Every row comes from one small tree of marks. Brackets hold a mark, then the marks that hang from it, in alphabetical order. Every link used is in the known rows. Which tree was each row made from?
Known rows:
{lepul {deto {bamuv vipa} {disi tuto}}}: [ -9.7   6.1   3.0   2.3 -51.9  -0.4 -12.8  44.6  -6.7 -12.5   4.4  45.8
 -15.5  11.7  14.2 -15.5  -5.4  68.3]
{deto bamuv disi}: [-13.7   4.6  -1.0   6.9 -22.5   7.2   1.5 -13.1 -18.5  12.3  -8.4  51.1
   4.3   6.5   5.4 -19.0  -6.8  36.2]
{disi {deto bamuv} tuto}: [ -5.9   5.1   2.8  -8.6 -56.9  14.0 -14.3   0.0 -31.6  -9.4   9.3  22.5
  -3.5  -7.5   8.6  -9.3  -2.1  31.7]
{bamuv timit vipa}: [  9.7  -0.6   0.1 -15.7   7.7  -5.5  17.9  35.1   9.9 -12.1   4.2  -4.7
 -29.0  -9.9  18.2  -5.8   2.6  -2.0]
{lepul {deto bamuv disi}}: [-10.1   4.9   3.0   5.4 -36.0   1.5 -11.9  31.8   1.7  10.3   6.6  52.6
   0.1   7.6  11.4  -5.7  -6.8  52.2]
{tudo {deto {bamuv {timit dibikuf} vipa} {disi tuto}}}: [ -6.5   9.7  -1.0  13.9 -44.9  -9.7  12.3  10.3 -15.4 -10.6 -13.3  44.9
 -19.9  15.7  23.4 -21.5  -3.2  67.6]
{tudo {deto {bamuv timit} disi}}: [ -5.9   7.8   1.0  13.9 -16.9  -9.1  16.5  12.9   0.6  13.2  -7.3  43.6
  -2.3  12.5  15.8 -17.6  -3.3  46.4]
{lepul {deto bamuv {disi tuto}}}: [-10.2   7.2   3.2   7.4 -50.9   1.1 -17.5  24.7  -8.3  -3.3   4.0  53.3
  -3.9  11.1  12.1 -13.3  -5.8  65.4]
{vipa bamuv}: [  1.3  10.8   2.0  -8.0   4.9  -3.5  -1.5 -16.8  -3.6   9.0  -3.1  11.0
 -12.7  -3.2   5.5  -9.7  -1.8   4.0]
{vipa {bamuv timit}}: [  8.2  11.3   1.7 -13.0  13.2  -5.9   7.1 -13.3   0.0  11.6  -1.1  15.8
 -19.8 -10.5  16.6 -13.4  -0.4  -0.3]
{dibikuf timit vipa}: [  2.1  -5.0   8.5 -36.7  -7.3   5.1   6.7  79.4  -4.6 -35.3  11.6 -12.5
  -1.4  -4.9   0.9  22.9  -1.0 -10.2]
{tudo {deto {bamuv {timit {dibikuf vipa}}} disi}}: [ -8.6   8.1   0.8  12.1 -31.9 -11.4  14.1  17.5  -9.1  -0.3  -9.4  40.0
  -4.6  13.3  19.3   0.6  -4.6  48.9]
{disi deto tuto}: [ -0.7   2.9   4.2 -10.0 -39.9   7.8 -11.6  16.8 -23.3 -15.4  17.7   5.6
  -6.6   0.7   4.7  -1.4   2.0  16.4]
{deto {bamuv {timit dibikuf} vipa} {disi tuto}}: [ -6.9   7.4  -3.5   1.3 -49.9   4.1   2.7 -11.5 -33.2 -14.8 -13.2  55.3
 -24.3   1.5  26.4 -28.5  -5.1  56.3]
{lepul {deto disi}}: [ -4.1   3.3   4.5   4.4 -20.3  -4.3  -9.4  47.7   9.7   4.6  15.8  35.1
  -2.6  14.7   7.4   1.6  -2.6  37.0]
{disi {deto {bamuv timit}} tuto}: [  0.6   5.5   2.6 -13.9 -51.5  12.4  -7.5   2.2 -28.4  -6.6  11.6  25.3
 -10.4 -13.1  18.0 -11.9  -0.7  27.4]

Write each row's tree:
[ -7.5   8.1   2.7  -0.3 -59.6  -3.2 -12.7  33.9 -15.6 -14.9   3.4  53.1
 -11.4   5.3  24.1  -0.1  -5.6  64.2]
{lepul {deto {bamuv {timit {dibikuf vipa}}} {disi tuto}}}
[ -3.3   5.4   2.8 -16.1 -66.0   9.9  -9.6   7.4 -38.0 -20.4  10.3  22.2
 -11.8 -13.0  20.5   6.2  -2.1  29.7]
{disi {deto {bamuv {timit {dibikuf vipa}}}} tuto}
[  7.9  13.0  -1.5  -9.8  -4.7  -4.1   1.5 -31.5  -9.5  12.5  -4.8  23.4
 -21.2 -11.4  21.1  -3.9  -2.0   3.9]
{vipa {bamuv {timit dibikuf}}}
[  0.0   4.2   3.3 -17.3 -51.5  11.0  -3.3  20.6 -25.2 -16.4  11.8  19.6
 -22.3 -13.2  20.4 -14.1  -0.4  30.7]
{disi {deto {bamuv timit vipa}} tuto}
[  0.2   2.4   0.5 -18.3 -41.2  12.2   2.1  16.4 -16.9   5.9  15.1  25.2
 -18.7 -18.7  23.0   9.9  -3.4  15.4]
{disi {deto {bamuv {timit dibikuf} vipa}}}
[ -0.3   6.3   0.1 -10.3 -62.6  13.9 -11.9 -12.7 -35.3  -6.3   8.0  32.4
 -11.4 -14.4  21.4  -4.6  -2.3  32.2]
{disi {deto {bamuv {timit dibikuf}}} tuto}
[  5.1   1.7  -1.3  -9.5 -11.7  -6.1   7.0   5.4  -8.7 -13.6  -0.4   3.6
 -12.7 -10.7  19.3  20.4  -0.3  -2.2]
{bamuv {timit {dibikuf vipa}}}
[ -0.1   6.9  -2.2  12.3 -28.7  -7.3   9.1  -8.6  -1.8  11.1 -11.1  26.9
  -5.2  -0.6  18.6  -1.9  -2.8  37.0]
{tudo {deto {bamuv {timit dibikuf}}}}
[  8.8   0.9  -3.7 -10.1 -11.4  -3.1  12.0  13.1  -1.6 -12.0   0.2   5.6
 -31.0 -10.9  25.3   4.6   0.5   5.6]
{bamuv {timit dibikuf} vipa}
[ -6.8   6.1   2.6  -1.8 -46.0  -2.6  -6.5  39.1  -5.4  -0.9   7.6  53.2
  -8.2   1.6  23.4   9.9  -6.8  51.6]
{lepul {deto {bamuv {timit {dibikuf vipa}}} disi}}
[  1.5   7.3   5.8 -21.9   4.2 -12.8   9.8  26.5  -4.0 -19.3   1.0  -6.7
 -17.3  -7.1  11.9  12.0  -0.3  -6.4]
{dibikuf {vipa {bamuv timit}}}
[ -6.4   3.9  -0.7  -4.9 -15.0   3.2  16.0  15.6 -11.2   2.1  -5.6  46.5
 -19.1  -1.7  20.8 -25.0  -4.9  34.3]
{deto {bamuv timit vipa} disi}
[-13.4   5.8  -0.5   3.2 -41.6   4.9   0.0   3.8 -28.1 -17.2 -12.5  43.2
 -15.4  11.4  10.3 -33.7  -5.1  57.0]
{deto {bamuv vipa} {disi tuto}}
[ -3.6   6.4   0.1   7.0 -32.4 -12.5  11.4  11.8  -3.9  -3.2  -9.2  16.8
  -5.5   0.7  18.4  10.0  -3.0  34.9]
{tudo {deto {bamuv {timit {dibikuf vipa}}}}}
[  3.3   3.9  11.0 -42.4  -3.6   2.7   5.8  66.5  -8.0 -27.1  10.1  -4.5
 -10.8  -6.7   5.4  14.6  -2.4  -7.0]
{dibikuf timit {vipa bamuv}}
[ -6.8   6.5  -4.1   5.2 -28.8   8.0   3.9 -28.9 -22.5  16.4 -10.7  62.1
  -4.3  -2.3  21.4 -13.9  -7.0  36.6]
{deto {bamuv {timit dibikuf}} disi}
[ -3.3   2.4   2.7 -18.2 -43.9   9.4  -1.3  17.0 -21.6   1.8  15.6  21.4
  -6.6 -19.1  19.6  20.8  -3.9  10.9]
{disi {deto {bamuv {timit {dibikuf vipa}}}}}
[ -3.6   5.8   2.9   1.1 -29.8   0.1  -5.7  33.8   3.2  12.7   8.8  56.3
  -6.9   2.5  21.0  -7.5  -5.7  48.0]
{lepul {deto {bamuv timit} disi}}
